What can hang from each mark
U: J W
F: B V
J: C V
V: F W
B: F J
W: C U V

Each row was made from one small tree. The marks that hang from a mark follow it in brackets, in alphabetical order. Every link used is in the known rows. Write each row's tree.
In the rows, zero is written as 128.
Known rows
F{B V{W{C U}}}: [132 114 151  57  88 186  97 110  71 137 108 153 144 135 125 111 172 127
 136 131  93 108 122  71]
B{J{V{W}}}: [135 123 117 141 154 136 100  94 138 132 145 107 139 127  97  77 141  99
 130  93 154 164 114 156]
J{C V}: [152 151  87 209 143  87  94 137 151 150 117 139 129 106 155 109 105 132
 192 135 134 140 112 157]
W{C U{J} V{F}}: [ 91 130 100  91 131 108 173 141 143 170 104 119 154 119 125 208 137 141
  74 146  94  90 156  92]
V{F{B} W}: [124 117 196  90 115 154 137 126  91  42 193 136  70 148 133  98 101 125
  88  98 156 139 127 137]
V{W{U{J}}}: [122 160 190  91 123  82 117 115 127 169 132 118 105 111 100 142 150 166
 143 135 148 178 108 129]
W{C U{J} V}: [116 153  90 122 136 102 145 145 134 200  94 116 175 122 116 192 161 158
 139 145  95 110 163  87]
U{J W{C}}: [ 79 121 118 157 140  96 107 102 127 183 152 137 120 136  76 151  88 172
 137 118 113 144 116 120]
F{B{J{C}} V}: [151 137 103 146 124 126 135  97 100 105  98 172 141 134 172  79  94  66
 180 164 137 126 178 130]
J{C V{F{B} W}}: [130 116 149 146 114 126  94  91 120 105 150 158  91  99 151  90  96 118
 118 121 142 114  84 113]
F{B V{W}}: [134 125 179 101 109 161 108 128  68  90 141 162  79 160 126  89 130  98
 139 106 126 137 136 133]
V{F}: [121 126 148 121 132 123 165 163 131  68 170 125  73 154 131 129  93 121
  95 107 148 143 149 194]
J{C}: [163 155 137 175 122  91 130 147 127 114 117 135 127 116 153 118 107 142
 184 137 159 173 138 173]
U{J{V}}: [110 148  76 180 166  57 100 124 160 164 153 133  76 145 111 111  94 147
 165 129 126 137 113 144]
B{F}: [170 130 159 161 147 152 153 191 129  55 156  83 103 180 117 106 128 158
 171 126 168 165 131 158]
F{B V}: [139 141 134 123 120 138 125 152  94  85 152 169  81 178 140  94 106 105
 161 127 110 115 167 149]
W{C U V{F}}: [117 124 116  92 122 163 171 167 137 136 118 112 180 126 129 197 162 125
  71 126  98  89 170 116]
V{F W{C U}}: [116 100 176  54 104 165 131 120 112 122 128 113 141 107 115 156 159 152
  72 104 128 135 101 129]
B{F{V} J{C}}: [170 110 129 171 135 142 163 130 132  91  63 125 148 158 140 100 126  73
 191 167 154 163 146 150]
B{J{C}}: [164 146 115 169 142 101 147 115 134 109 118 118 168 112 158 105 100 107
 171 146 177 177 160 174]

Which tree is each row?
[141 125 164  92 106 159 107 129  99 151 121  96 159 112 105 135 177 168
 139 114 128 153 104 124]  V{W{C U}}
[138 148 196  62 100 165 117 125  89 126 135 158 101 137 121 100 160 110
 140 136 113 125 135 110]  F{B V{W{U}}}
[120 108 150 153 120 110 104  99 146 125 117 145  95 100 138 117 108 113
 108 100 146 137  74 149]  J{C V{F W}}
[ 83  82  94 122 135  95  82  81 133 152 121 143  93 124  97 134 107 145
  83  96 113 129  58 113]  U{J{V{F W{C}}}}
[128 171  98 162 142  38  92  97 178 219 102 139 125  78 143 136 115 156
 189 182 126 128 104 108]  W{U{J{C V}}}
[107 109  95 132 130 157 169 171 124  99 123 121 155 153 134 180 126 119
  75 101 103 105 165 139]  W{C V{F}}
[120 124 167 108 118 115 113  96 168 156 114 135 119  77 133 140 136 120
 101 132 140 124  74 130]  J{C V{F W{U}}}
[118 161 159  91 126 156 186 174 131 101 177 128 134 135 160 164 141 117
  84 145 117  76 199 109]  W{U V{F{B}}}
[116 118  98 126 128 168 158 163  94  74 165 135 148 153 152 153 116 123
  79 126 104  77 179 100]  W{C V{F{B}}}
[117 136 115  80 113 172 165 157 109 114 157 125 170 129 156 169 146 130
  74 143  94  65 181  74]  W{C U V{F{B}}}
[154  88 178  84 102 205 122 142  97 127  70 107 151 158  94 132 199 140
 145 125 117 144 100  99]  B{F{V{W{C U}}}}
[113 160 156  93 133 143 197 184 157 124 141 112 140 129 129 185 149 111
  77 128 115 108 184 148]  W{U V{F}}
[110 136  57 134 144  74  83 106 160 215 120 120 141 112 115 144 133 173
 153 151  87 104 106  93]  W{C U{J{V}}}
[ 97 129  82 176 145  33 118 100 170 158 115 157  80 109 146 143  71 128
 132 148 134 122 102 142]  U{J{C V{F}}}
[127 119  77 168 149  99 140  91 175 120 122 139 137 105 155 106  83  80
 114 137 149 123 128 161]  B{J{C V{F}}}
[156  95 208 123 116 178 131 153 101  77 102 121  90 185  89 105 150 112
 155  98 145 174 105 148]  B{F{V{W}}}
[153 152  65 193 153  98 107  88 134 125 155 142 160 108 174  65  89 102
 179 159 152 116 144 123]  F{B{J{C V}}}
[123 116 102 170 137  92 125 128 159 119 133 148  99 109 154 126  88 113
 127 132 137 117 103 167]  J{C V{F}}
[159  77  91 156 156 186  92 104 125 109 122  79 177 155  88  77 163 127
 140 102 155 157  81 103]  B{F J{V{W{C}}}}
[139 152 103 119 132 155 149 174 124 166 111 105 200 128 125 177 178 148
 134 137  97 112 170 108]  W{C U V}
[104  94 132  87 113 161 105 108 145 156 131 111 134 104 107 140 154 143
  67 101 103 105  68 106]  J{V{F W{C U}}}
